What can hang from each mark
z197: z983
z635: z15 z795 z991
z991: z795
z15: z388 z635 z705
z703: z795
z795: z635 z703 z983
z705: z15
z983: z197
z445: z703 z795 z991

(in the rows, 128 means zero)
Known rows, with every way that one mark hangs from another
{z795 z635 z703 z983}: [170 180  85 114  79 105 126 138  71 189 176 113 125 102  86 124 177 121
  86  96 155 149]
{z705 z15}: [ 92 141 131 153 140 142  90  79 106 114  61 149 132 140 180 153  94 139
 107 134 161 100]
{z15 z388 {z635 {z795 z703} z991} z705}: [ 56 128 150 117 151 162 140 140  96 228 129 114 174 181 101 133  61  94
 124 139 192 107]
{z635 z15 z795 z991}: [ 63 120 194  98 179 112  91 103 133 121  59 120 161 125 152 151  81 144
 143 148 158 133]
{z635 z15 {z795 {z983 z197}} z991}: [ 82 125 201 111 148 106  94 110 123 123 103 101 149 119 161 169 109 121
 135 118 168 135]
{z445 {z795 {z635 z15} z703 {z983 z197}} z991}: [128 163 145 180  77 132  72 114 102 136 167  56 104 123  68  85 179 161
 100  72 107 153]
{z991 {z795 z703 {z983 z197}}}: [173 153  99 124  80 119 102 144  81 110 182 115 133 137 144 147 151 151
  66 101 147 138]
{z635 {z795 z703} z991}: [ 99 127 162  85 149 100 115 131 110 145 101 142 173 118 132 129 102 147
 124 145 174 156]
{z445 z703 {z795 {z635 z991}}}: [ 95 125 144 133 146 143 120 111 112 138 163 127 127 114  88 116 106 139
 132 109 151 163]
{z703 {z795 {z635 {z15 z705} z991} {z983 z197}}}: [ 89 133 152 124 112 126  99 116 108 187 130 103 131 138 135 170 133  85
 105  99 170 157]
{z15 z388 {z635 {z795 {z983 z197}}} z705}: [ 54 132 137 152 132 168 126 123  83 210 150 113 144 185 108 156  85  66
 117 120 157  79]
{z991 {z795 {z635 z15} z703 {z983 z197}}}: [170 169 114 132  67 115 101 148  92 135 189  88 120 130 119 158 168 146
  63  84 138 145]
{z991 z795}: [139 142  95 122 132 133  93 122 100 101 123 148 129 150 141 139 107 162
  92 130 117 135]
{z635 z15 {z795 z983} z991}: [ 83 123 180  97 160  99 107 112 131 135  79 118 157 116 151 155 108 135
 141 130 165 139]
{z795 z635}: [123 165 107 131 127 131  95 106  85 160 131 136 110 122  96 130 126 116
 107 117 120 142]
{z15 z635 z705}: [ 55 154 124 108 146 172 109 100  63 175 104 123 120 169  85 147  68  97
 103 112 167 102]
{z703 {z795 z635 z983}}: [122 140  90 122 111 113 103 123 102 184 119 150 125 129 125 137 157  96
  91 126 139 145]
{z795 {z635 z991} z703 {z983 z197}}: [169 177 136 120  76 112 123 144  71 189 210  93 125 105 102 135 168 102
  90  75 183 176]
{z445 z991}: [104 142 114 154 145 151  66  85  97 116  95 124 121 145 101  89 108 151
 108 126 102 121]
{z705 {z15 z388 {z635 {z795 z703} z991}}}: [ 78 130 155 151 147 156 119 125 122 177  83 137 164 167 170 135  82 119
 106 150 200  88]
{z703 z795}: [ 93 122 108 119 142 132  72 103 107 131  72 159 141 141 160 130 110 118
  97 164 141 121]
{z703 {z795 {z635 z15} {z983 z197}}}: [106 141 129 138 103 124  75 112 105 157 126 108 118 130 144 160 156  90
  85 115 143 129]
{z197 z983}: [112 133  92 130 188 158  76  86  75 100 108 113 120 115 106 123  94 124
  87 137 124  90]
{z795 {z635 z15 z991} z703 {z983 z197}}: [153 175 159 119  79 114 106 134  85 173 186  62 127 102 112 146 165 109
  90  80 187 158]

Rows
[136 163 141 126 116 133 103 131 111 189 144  78 153 119 116 115 125 125
 109 133 171 140]  {z795 {z635 {z15 z388} z991} z703}
[139 162 127 180  76 130  86 122  91 150 186  80 102 125  60  75 184 155
  99  71 105 168]  {z445 {z795 z635 z703 {z983 z197}} z991}
[ 57 150 148  93 159 169 126 110  71 191 108 123 131 168  89 143  57  98
 118 105 192 132]  {z15 {z635 z991} z705}
[136 158 100 126 102 122 123 130 102 159 150 112 118 145 104 170 138 140
  98  84 123 151]  {z991 {z795 {z635 {z15 z705}} z983}}
[118 139 119 104 116  91 112 128  93 142 118 141 157 112 125 137 143 137
 106 134 148 123]  {z635 {z795 z703 z983}}
[ 38 113 160 145 159 139  91  92 127 158  72 101 169 153 143 167  72 121
 146 154 131  86]  {z635 {z15 z388 z705} z795}
[139 156 128 144  89 121  88 116  82 113 164 101 123 110 129 113 157 146
 108 103 145 142]  {z445 {z795 z703 {z983 z197}}}
[107 127 115 172 118 148 112 107 110 140 175 108 108 124  48  81 149 152
 115  80 105 149]  {z445 z703 {z795 z635 z983} z991}
[156 162 118 126  79 121  92 121  63 125 175  98 133 110 140 134 157 119
  81 103 169 122]  {z795 z703 {z983 z197}}
[133 145 113 130 139 173 118 156 102 180 154 120 151 176 132  98  88 118
  89 149 177 106]  {z15 z388 {z635 {z991 {z795 z703}}}}
[ 66 127 156 157 160 160 117 115 128 171  75 146 152 174 175 140  72 109
 115 151 186  87]  {z705 {z15 z388 {z635 z795 z991}}}
[ 97 130 123 127 124 129 116 122 126 217 116 114 150 144 137 149 127  87
 118 127 164 145]  {z703 {z795 {z635 {z15 z388 z705} z991} z983}}
[120 148 107 146 120 146 106 125 114 161 141 108 131 162 115 159 110 141
 102 113 113 133]  {z991 {z795 {z635 {z15 z388 z705}}}}
[122 133 139 120 120 138 130 136 124 178 138  74 176 153 152 151  96 143
 124 114 183 138]  {z635 {z15 z388 z705} {z991 {z795 z703 z983}}}
[151 159 117 161  84 136  83 130 100 133 167  80 115 148  85 114 162 165
  70  81 106 145]  {z445 {z991 {z795 {z635 z15} z703 {z983 z197}}}}
[136 158 117  89 127 145 126 154  85 160 145 128 129 153 112 118 110 130
  78 114 186 137]  {z15 {z635 {z991 {z795 z703 z983}}}}
[ 71  92 117 147 149 165  76  93 118 114 101 132 144 150 109 100  99 139
  86 143 133 105]  {z445 {z703 z795} z991}
[132 140 146 103 142 123 104 123 125 119 111 105 143 133 160 148 109 158
 117 116 163 148]  {z635 z15 {z991 {z795 z983}}}
[ 98 155 126  85 124 153 149 145  72 197 147 115 139 171  87 150  86 120
  95  87 200 144]  {z15 {z635 {z991 {z795 z703 z983}}} z705}
[182 169  96 131  65 114 114 155  80 145 208 112 119 132 109 149 171 140
  62  83 136 159]  {z991 {z795 z635 z703 {z983 z197}}}
[ 53 119 186  93 158 107 126 106 122 167  79 108 165 130 132 180  88 124
 155 110 176 144]  {z635 {z15 z705} {z795 z983} z991}
[ 87 141 140 164 154 178 111 107 116 169  85 136 141 172 178 130  71 107
 108 146 195  86]  {z705 {z15 z388 {z635 z991}}}
[109 137 148 127 113 123  87 120 112 171 131 110 126 130 147 157 146  90
  97 113 165 153]  {z703 {z795 {z635 z15 z991} {z983 z197}}}
[161 167 124 122  96 118 126 143 107 208 171  72 149 108 116 120 157 115
 109 110 182 146]  {z795 {z635 {z15 z388} z991} z703 z983}
[115 142 150  91 121 122 125 129 110 153 123  83 160 140 136 166 101 156
 115  96 190 159]  {z635 {z15 z705} {z991 {z795 z703 z983}}}
